Every row comes from one small tree of marks. Brackets hold a mark, then the marks that hang from it, in the order of their numbers. Every link used is in the known rows. Which tree was each row made from?
In the rows, zero is written as 128.
Known rows
(z723 (z758 z658)): [158 126 130 107 128  94 137 115 121 111 160  99 105 108 126 150  59 128
 155]
(z758 (z560 (z853 z983)) z658): [146 147 141 114  89  91 131 126 163 130 128  96 102 162 141 122  95 133
 128]
(z853 z560): [104 139 138 125 174 149 135 111 119 124  97 120 119 108 145 132  62 122
 123]
(z758 (z560 z853) z658): [161 152 139 110  88  91 127 126 164 145 141  98  97 155 134 123 118 132
 135]
(z723 z758): [142 117 123 114 147 112 129 116 112 106 146 108 118 115 116 140 113 118
 150]
(z500 z723): [172 134 143 133 155 106 117 139 107 116 161 119 131 150 136 107 148 118
 124]
(z560 z853): [107 135 146 122 126 143 129 129 133 132 116 113 114 151 137 121 140 120
 118]
(z983 z758 z853): [ 46 120  57 126  42 132 114 108 139 117 111 148 159 121 132 123 128 151
 149]
(z853 (z560 z758)): [ 94 146 135 123 171 167 141 106 130 129 109 130 109  94 139 134  47 118
 123]
(z500 z723 (z983 z758)): [128 136 164 146 108 106 114 143  98  69 151 114 140 154 150  90  96 134
 134]
(z723 (z758 (z560 (z853 z983)) z658)): [156 130 131 104 120  86 131 115 136 106 146  86 100 139 125 136  88 122
 150]
(z983 (z758 z560 z658) z853): [ 81 134  57 116  15 100 113 106 162 127 125 135 143 128 132 122 113 158
 158]
(z658 (z758 (z560 z853))): [123 137 121 130 131 118 114 114 152 171 118 118 126 139 113  92 182 114
 116]
(z723 (z758 z560 z658)): [175 130 124 105 121  78 127 114 134 116 161  94 103 123 116 141  98 126
 160]
(z758 z560): [155 134 120 125 119 106 114 126 147 136 129 120 125 148 111 111 179 124
 135]
(z983 z758 (z853 z560)): [ 29 128  63 124  75 149 119  97 133 114  90 142 152 106 145 125  81 146
 145]
(z500 (z723 (z758 z658)) z983): [168 140 190 142 139  89 131 145 102  69 183  96 119 149 143 114  38 124
 147]
(z500 (z723 (z758 z560 z658)) (z983 z853)): [144 142 160 151 104  92 125 142 128  76 180 109 135 164 133 109  54 126
 160]

Write each row's tree
[ 56 145 100 136 104 164 143 108 158 136 117 147 132 107 136 142  33 133
 140] => (z983 (z853 (z560 (z758 z658))))
[ 43 137  69 115  55 131 127  96 142 119 104 134 139  99 155 136  32 156
 150] => (z983 (z758 z658) (z853 z560))
[ 73 138 146 125 120 170 144 122 150 116 113 124 106 142 137 122  89 114
 109] => (z560 z758 (z853 z983))
[ 87 148 152 117 101 151 153 121 159 121 125 116  93 136 149 133  41 124
 115] => (z560 (z758 z658) (z853 z983))
[104 121 107 117  81  98 125 117 134  91 103 113 132 138 145 118  82 144
 126] => (z853 (z983 (z758 z560 z658)))
[ 60 129  62 117  22 115 123 107 148 121 124 139 145 114 144 132  78 161
 154] => (z983 (z758 z658) z853)
[ 79 128 135 115  96 129 132 121 132 104  99 105 118 152 154 122  90 133
 114] => (z560 (z853 (z983 (z758 z658))))
[102 153 140 117 157 156 147 105 137 132 116 123  99  90 147 140  15 125
 127] => (z853 (z560 (z758 z658)))
[108 156 149 111 100 150 146 120 160 143 144 120  86 127 141 134  70 124
 124] => (z560 (z758 z658) z853)
[ 87 147 148 148  88 116 125 132 118  75 142 120 144 144 164 103  18 143
 145] => (z500 z723 (z983 (z758 z658) (z853 z560)))
[166 134 132 102 119  86 127 115 137 117 156  87  97 134 121 136 106 122
 154] => (z723 (z758 (z560 z853) z658))
[125 133 133 126 115 117 119 127 150 123 107 108 121 172 124 107 165 118
 121] => (z758 (z560 (z853 z983)))
[119 133 161 158 122 116 126 143 113  68 170 117 145 159 132 110  64 121
 154] => (z500 (z723 z758) (z983 z853))
[ 64 134 140 131 170 171 150 107 130  97  83 124 118 108 150 132   4 118
 109] => (z853 (z560 z758) z983)
[ 53 122 116 121 145 143 134 101 108  82  62 113 133 113 162 123  24 133
 114] => (z853 z560 (z983 z758))
[188 134 147 118 149  76 120 131 112  97 171  90 112 160 136 112 116 114
 138] => (z500 (z723 (z758 (z560 (z853 z983)) z658)))
